What can hang from each mark:
Q_700: Q_524
Q_898: Q_558
Q_558: Q_78 Q_898
Q_721: Q_78
Q_524: Q_448
Q_78: Q_558 Q_580 Q_700 Q_859
Q_292: Q_78
Q_859: Q_78 Q_660

Each row was made from one small tree. Brackets hold a mark, then the marks that hang from it, in the order of their numbers. Every link used is in the known rows. Write each row's tree.
In the rows, zero is written as 128.
Known rows:
{Q_898 {Q_558 {Q_78 Q_580 Q_700 Q_859}}}: [131 100 116 104 160 123 173 104 113 102 119  66 157 128  73 114 133 188]
{Q_859 {Q_78 {Q_558 Q_898} Q_580 Q_700} Q_660}: [122  85 142  71 139 112 185  89 134 106  83  85 164 104  40 120 134 163]
{Q_859 Q_660}: [118 121 144 111 110 127 142 102 128 119 126 132 132 113 105 122 122 120]
{Q_898 {Q_558 Q_78}}: [139 134 134 108 131 132 147 137 134 135 139 103 155 120  88 147 111 135]
{Q_78 Q_580 Q_700 {Q_859 Q_660}}: [109  88 128 108 141 119 169  68 105  86 106  95 134 120  92  90 145 175]
{Q_78 Q_580 {Q_700 {Q_524 Q_448}} Q_859}: [120  93 118 112 190 112 190  87 103  98 119  90 145 135 116  78 147 199]
{Q_721 {Q_78 Q_700 {Q_859 Q_660}}}: [120 117 136 117 145 128 172  88 129 104 115  92 129 114  98 103 135 163]
{Q_859 {Q_78 Q_558 Q_580 Q_700}}: [137  89 144  92 163 109 171 104 138 103 109  76 148 134  83 121 131 164]
{Q_78 {Q_558 Q_898} Q_580 {Q_700 Q_524} {Q_859 Q_660}}: [109  73 121 111 160 116 205  73 108  96 114  90 149 114  59  93 148 176]
{Q_721 {Q_78 Q_558 Q_580 {Q_859 Q_660}}}: [122 102 129 111 158 115 166  85 129  97 133  83 128 128  83  97 121 175]
{Q_292 {Q_78 Q_558 Q_700}}: [137 102 144 100 159 120 168 121 122 125 136  83 141 130  99 144 131 139]
{Q_78 Q_558 Q_580 {Q_700 Q_524} {Q_859 Q_660}}: [116  70 139 112 167 112 205  62 112  84 135  84 136 128  78  87 140 171]
{Q_859 {Q_78 Q_580} Q_660}: [119  94 150  83 121 121 140  79 137 110 113 109 145 115  77 101 128 154]
{Q_859 {Q_78 Q_558 Q_700} Q_660}: [127 102 165  81 139 111 181  97 147 104 117  95 152 113  67 134 120 132]
{Q_558 {Q_78 Q_700}}: [142 128 141 108 138 135 159 123 134 131 105  98 145 111 107 133 121 144]
{Q_859 {Q_78 Q_558 Q_580 Q_700} Q_660}: [128  81 160  75 146 109 185  79 138  94 105  81 153 118  60 114 125 157]
{Q_292 {Q_78 {Q_558 Q_898} Q_580 Q_700 Q_859}}: [116  81 105  99 171 116 167 108 103 113 113  65 153 127  71 117 154 192]

Which tree is each row?
[120  93 132  86 144 123 188  76 114  93 117  71 161 113  51 108 128 180]
{Q_898 {Q_558 {Q_78 Q_580 Q_700 {Q_859 Q_660}}}}
[136 116 130 116 141 143 179 123 132 146 103 104 156  97  86 124 136 148]
{Q_558 {Q_78 {Q_700 Q_524}} Q_898}
[134 129 131  91 163 131 194 129 127 146  96 104 172  96  88 121 127 166]
{Q_558 {Q_78 {Q_700 {Q_524 Q_448}}} Q_898}
[113  85 126  99 145 134 192  71 114 113  98  88 158  94  55  85 144 189]
{Q_558 {Q_78 Q_580 {Q_700 Q_524} {Q_859 Q_660}} Q_898}
[115  84 132 103 158 108 187  74 110  80 117  84 139 127  79 102 134 171]
{Q_78 Q_558 Q_580 Q_700 {Q_859 Q_660}}
[132 108 112 127 175 116 153 112 129 107 136  77 125 144 106 103 127 183]
{Q_721 {Q_78 Q_558 Q_580 Q_859}}
[135 111 116  99 138 135 165 117 121 132  71  91 158 102  78 118 135 174]
{Q_558 {Q_78 Q_580 Q_700} Q_898}
[114 137 104 115 133 134 127 138 129 139 115 110 152 105  92 127 131 163]
{Q_558 {Q_78 Q_859} Q_898}
[125  97 127 137 177 116 185 107 123 103 152  92 133 138 108 113 141 154]
{Q_78 Q_558 {Q_700 Q_524} Q_859}
[145 105 130  97 147 128 179 109 121 114 108  73 159 121  74 127 125 165]
{Q_898 {Q_558 {Q_78 Q_580 Q_700}}}
[131  98 138 105 160 121 185 122 145 129 119  96 159 115  69 131 139 146]
{Q_859 {Q_78 {Q_558 Q_898} {Q_700 Q_524}}}
[122  95 135  97 184 118 213  62 116  97 112  80 142 119  92  66 136 204]
{Q_721 {Q_78 Q_580 {Q_700 {Q_524 Q_448}} {Q_859 Q_660}}}
[127 101 121  94 147 113 142 125 138 124 106  97 157 122  68 127 132 162]
{Q_859 {Q_78 {Q_558 Q_898} Q_580}}
[119  81 117 106 163 124 151  89 101 108 121  73 136 134 103  98 156 189]
{Q_292 {Q_78 Q_580 Q_700 Q_859}}
[130  89 134  76 187 106 206 111 132 118  99  82 176 120  65 108 137 185]
{Q_859 {Q_78 {Q_558 Q_898} Q_580 {Q_700 {Q_524 Q_448}}}}
[139  81 137  95 167 117 174 101 114 115 122  69 140 135  91 124 136 163]
{Q_292 {Q_78 Q_558 Q_580 Q_700}}
[133  78 133 100 168 117 190 103 135 118 105  83 160 121  60 112 145 169]
{Q_859 {Q_78 {Q_558 Q_898} Q_580 {Q_700 Q_524}}}
